What can hang from each mark
j_24: j_281 j_458 j_581
j_14: j_132 j_458
j_869: j_458 j_688
j_581: j_24 j_281 j_670
j_670: j_176 j_581 j_758
j_176: j_670 j_758
j_780: j_688
j_281: j_24 j_458
j_458: j_24 j_281
j_688: j_78

Every row comes from one small tree of marks. Brackets hold a mark, then the marks that hang from it, in the order of their numbers. Every link used is in the known rows. Which tree was each row made from?
In the rows, 128 means zero.
Known rows
{j_581 {j_670 j_758}}: [138  94 120 131 147 159 128 103  95 106 133 145 165 106 141 118 103 157
 171 115 155 127  89 103 127 118 105 159]
{j_869 j_458}: [117 156 129 120 135 141 137 135 123 155 122 133 152 125 139 141 124 105
 165 123 133 102  97 145 153 130 142 158]
{j_869 {j_458 {j_24 j_281 j_581}} {j_688 j_78}}: [166 155 157 118 136  81 172  89 133 211 138 129 134 156 106 116 138  57
 184 151 172 100  93 179 140 117 141 148]
{j_458 {j_24 {j_581 {j_670 j_176 j_758}}} j_281}: [193  93 140 174 112 137 133  93 112  97 147 107 151  75  91 119  76 150
 220 122 201 126 113 135 100 109 143 168]
{j_281 {j_24 j_458 j_581}}: [149 147 125 113 117 134 200 106  84 121 167 131 143 185 120 126  90  92
 156 121 140 119 109 128 143 132 129 122]
{j_14 j_132 {j_458 {j_24 j_581} j_281}}: [149 139 156 128 108 139 105 140 140  74 139 119 150  82  82 156 109  94
 168 135 133 118 143 130 104 133 157 112]
{j_670 {j_176 j_758} {j_581 j_281}}: [181  93 137 107  99 200 104 120 130  77 122 146 118 119 124 153 112 126
 194 117 100 118  75 181 138  75 135 183]
{j_458 {j_24 j_281 j_581}}: [151 164 152 124 117 102 145  71 113 123 162 105 122 166 101 103 106  84
 181 110 183 102 109 159 110 149 153 141]
{j_176 {j_670 j_581 j_758}}: [140  90 154 127 138 172 131  90 102  74 109 137 103 145 128 142 111 143
 167 105 118 121  94 128 142 121 122 205]
{j_780 {j_688 j_78}}: [125 126 103 105 100 113 115 100 146 148 133 146 140 121 152 132 103  95
 140 120 173 131  92 163 149 124 109 137]
{j_458 {j_24 j_281 {j_581 j_670}}}: [164 140 135 141 124 121 149  77 104 117 172 119 149 149 123 107  96 106
 197 121 192 104 105 136 116 132 144 126]
{j_869 j_688}: [111 126 123 130 134 145 120 109 127 151 108 137 134 114 130 146 134 105
 168 120 127 129  94 153 150  89 120 136]
{j_24 j_281 j_458 j_581}: [144 163 124 114 127 111 207  72  80 138 183  93 114 186 108  95 111  86
 169 108 156  97  72 122 157 156 150 142]
{j_14 j_132 {j_458 {j_281 {j_24 {j_581 j_670}}}}}: [158 118 122 146 139 164 123 157 106  58 154 167 192  86 121 157  96 107
 152 166 117 144 133  91 116  99 139  91]
{j_281 j_458}: [123 123 123 114 111 158 127 113 111 109 128 157 132 122 139 147 101 122
 136 101 116  93  91 128 155 119 136 127]
{j_24 j_458 j_581}: [134 148 115 109 115 137 203  99  94 129 170 103 126 155 116 119 108 101
 176 110 143  94  89 126 155 138 135 143]
{j_670 j_176 j_758}: [148  91 130 138 133 147 118 102 118 117 112 134 122  99 127 111 106 141
 169  96 127 134  87 130 117 117 130 186]
{j_176 {j_670 {j_581 {j_24 j_458} j_281} j_758}}: [191  78 158  99 123 174 147  93  63  80 159 124 160 174 104 155 136 173
 197 114 128  83  89 136 172 100 107 221]
{j_281 j_24 j_458}: [138 125 134 118 116 155 120 122 103 107 127 182 148 151 141 152  84 115
 115 108 116 114 112 132 141 112 128 105]
{j_869 {j_458 {j_24 j_581} j_281} {j_688 j_78}}: [157 153 151 140 113  95 164 116 143 198 126 114 153 112  92 156 118  73
 195 168 188 102 107 183 140 108 138 146]
{j_281 {j_24 j_458 {j_581 {j_670 j_758}}}}: [180 106 122 122 145 150 208 100  60 112 168 142 172 164 122 111  81 144
 170 127 160 132  96  95 129 121 105 139]
{j_670 j_176 j_581 j_758}: [163  76 134 119 147 172 109  91 128  80 105 134  97  91 116 113  90 145
 186  94 118 135  86 156 126 124 133 206]
{j_281 {j_24 {j_581 {j_670 j_758}}} j_458}: [179  86 127 119 147 166 172 105  66  88 148 189 169 128 132 114  78 152
 143 134 142 120  99 101 121  97 114 133]
{j_14 j_458}: [112 123 129 121 137 158 102 138 130  96 123 157 143  95 145 153 123 104
 137 119 115 107 102 132 142 122 126 132]
{j_670 {j_581 {j_24 {j_281 j_458}}} j_758}: [183  87 157  69 160 153 111  61  84  82 134 149 128 138 100 103  98 164
 150 105 137  98  69 134 138 134 125 189]
{j_14 j_132}: [115 133 121 108 123 152 106 127 130 104 131 132 140 119 131 136 123 109
 157 107  88 133 122 110 131 123 136 125]
{j_670 {j_581 j_24 j_281}}: [166 105 131  86 126 171  89 112 113  73 145 133 171 115 116 156 130 136
 203 129 140  87 105 190 153  89 106 187]

Which tree is each row?
[166 122 126  98 108 146 134 114  83 124 177 118 194 153 116 151 139 139
 186 121 147  81  97 148 171 102 106 160] => {j_581 {j_24 j_458} j_281}
[136 136 162 134  98 150  61 142 151  76 120 134 159  86  95 175 106 105
 153 121 121 128 145 124 111 134 151  99] => {j_14 j_132 {j_458 j_24 j_281}}
[170 111 129 153 142 141 159 101  76  91 144 131 182 119 108 122  74 143
 172 155 191 141 101 111 107 107 119 145] => {j_458 {j_281 {j_24 {j_581 {j_670 j_758}}}}}
[156 125 124 101 112 154 132  94 108  99 153  89 152 130  90 163  87 144
 190 121 159 103  91 150 166 138 127 165] => {j_670 {j_581 {j_24 {j_458 j_281}}}}
[139 174 161 149  98 120 113 128 132 153 118 104 163 116  98 165 100 106
 178 127 183 101 121 163 131 142 158 138] => {j_869 {j_458 j_24 j_281}}
[189 104 137 133 127 162 150 112  54 108 162 156 211 163 122 140 101 159
 169 125 154 122  92 116 146 103  98 131] => {j_581 {j_281 {j_24 j_458}} {j_670 j_758}}
[188  78 138 121 134 178  96 100 116  74 118 133 123  92 107 123 113 145
 200 101 121 111  83 178 132  95 129 208] => {j_670 j_176 {j_581 j_281} j_758}
[191  78 104 149 115 179 150 124  90  93 178 168 164  79 139 135 117 138
 199 127 126  77  91 138 159  54 143 149] => {j_24 {j_581 {j_281 j_458} {j_670 j_176}}}
[165 144 149 122  92 130 129 108 112 105 162 115 159 133 105 135 125  99
 204 120 173  79 125 188 124 105 134 148] => {j_458 {j_24 {j_581 j_281}}}
[183  76 108 132 139 152 111  90  95 122 167 173 163 109 140 123 103 156
 174 113 131  99  84 108 155  90 136 145] => {j_581 {j_24 {j_281 j_458}} {j_670 j_176}}
[158 104 158 115  92 201 124 118 101  72 127 150 124 175 136 176 131 123
 179 133 102 101  79 156 157  71 128 184] => {j_176 {j_670 {j_581 j_281}} j_758}
[141 152 158 131 131 136 123 129 136 186 100 138 150 124 113 157 135 103
 187 121 146 114 117 174 141 101 136 137] => {j_869 {j_458 j_24} j_688}
[175 119 100 150 132 139 201  83  82 135 196 114 131 147 125  92  99 117
 205 106 149 108  68 105 158 127 156 144] => {j_24 j_281 j_458 {j_581 {j_670 j_176}}}
[182  99 104 135 132 141 148  89  86 142 188 130 168 142 132 119 110 150
 202 107 146 112  79 103 165 113 132 153] => {j_581 {j_24 j_281 j_458} {j_670 j_176}}
[165 129 160 123  76 152  93 114 109 101 142 155 162 129 116 162 111 124
 159 100 143  70 118 171 143 103 134 119] => {j_581 {j_281 {j_458 j_24}}}
[205  83 161 113 138 170 105 140 103  52 158 159 194  77 100 132 134 140
 192 138 124 107 132 115  99  91 122 138] => {j_14 j_132 {j_458 {j_24 {j_581 j_281 {j_670 j_758}}}}}
[156 143 162 105 130 123 111 112 132  84 155 137 131 131  96 114 126  75
 157 119 115 119 128 120 100 142 162 113] => {j_14 j_132 {j_458 {j_24 j_281 j_581}}}
[151  89 148  87 114 191 123 115 111  84 130 147 127 174 142 171 123 145
 175 133 105 116  93 135 146  81 111 195] => {j_176 {j_670 {j_581 j_24}} j_758}
[171  90 101 126 117 182 169 122 116 112 153 151 132 108 148 122 101 128
 199 135 126 128  76 111 124  73 130 159] => {j_24 {j_581 {j_670 {j_176 j_758}}}}
[209 102 144 110  89 198 144 123 100  92 138 155 131 179 117 158  91 124
 178 118  92 132  81 167 147  87 127 150] => {j_670 {j_176 j_758} {j_581 {j_281 {j_24 j_458}}}}
[203  81 133 121  87 187 155 118 120 104 150 171 129 113 133 139  77 143
 188 120 127 107 100 122 116  76 141 130] => {j_281 {j_458 {j_24 {j_581 {j_670 {j_176 j_758}}}}}}
[201  78 121 125 152 138 149  77  73 136 174 128 166 141 117  94 106 175
 194 107 156 120  66  87 141 123 119 180] => {j_581 {j_24 j_281 j_458} {j_670 j_176 j_758}}
[165 104 115 117 146 154 209  93  72 116 169 115 153 136 119 101  99 149
 188 117 162 107  78  88 143 131 113 160] => {j_24 j_458 {j_581 {j_670 j_758}}}
[160  83 140  73 158 163 103  88 108  81 125 130 145 111 109 122 108 163
 181 117 142 121  93 154 125 121 100 208] => {j_670 {j_581 j_24} j_758}
[186 133 145 141 136 150 152 134 103 162 144 136 201 108 107 150 152 115
 235 157 170  87 113 178 151  54 130 144] => {j_869 {j_458 {j_24 {j_581 j_281 j_670}}} j_688}
[178 138 155 116 113 111 159 126 130 188 138 142 173 124 106 150 154  72
 204 167 164  76 110 208 149  74 122 159] => {j_869 {j_458 {j_24 {j_581 j_281}}} {j_688 j_78}}
[195  81 193 125  97 180 104  94  88  58 124 158 132 151 103 170 110 159
 170  99 126  74 109 160 144 100 134 184] => {j_176 {j_670 {j_581 {j_281 {j_458 j_24}}} j_758}}
[117 129 138 127 123 155  82 148 138  75 122 138 154  76 110 169 120 106
 139 133 100 131 114 106 131 125 146 112] => {j_14 j_132 {j_458 j_281}}
[187  92 138  82 128 164 106  85 126 100 132 136 110 148 117 118 108 136
 187 118 119 130  70 156 128  99 136 193] => {j_670 {j_176 j_758} {j_581 {j_24 j_281}}}
[123 142 130 143 127 111 139 125 138 201 101 132 162 103 121 167 130  87
 165 168 159 112  79 160 171 103 129 148] => {j_869 {j_458 j_281} {j_688 j_78}}
[144 127  95 126 125 156 208 102  86 124 184 119 157 137 137 124 103 122
 194 123 152  96  87 101 159 127 127 132] => {j_24 j_458 {j_581 j_670}}
[184 108 145 123 120 173  98 151 117  60 173 161 196  82 120 153 137 107
 199 142 115  98 144 127 116  84 131 111] => {j_14 j_132 {j_458 {j_24 {j_581 j_281 j_670}}}}
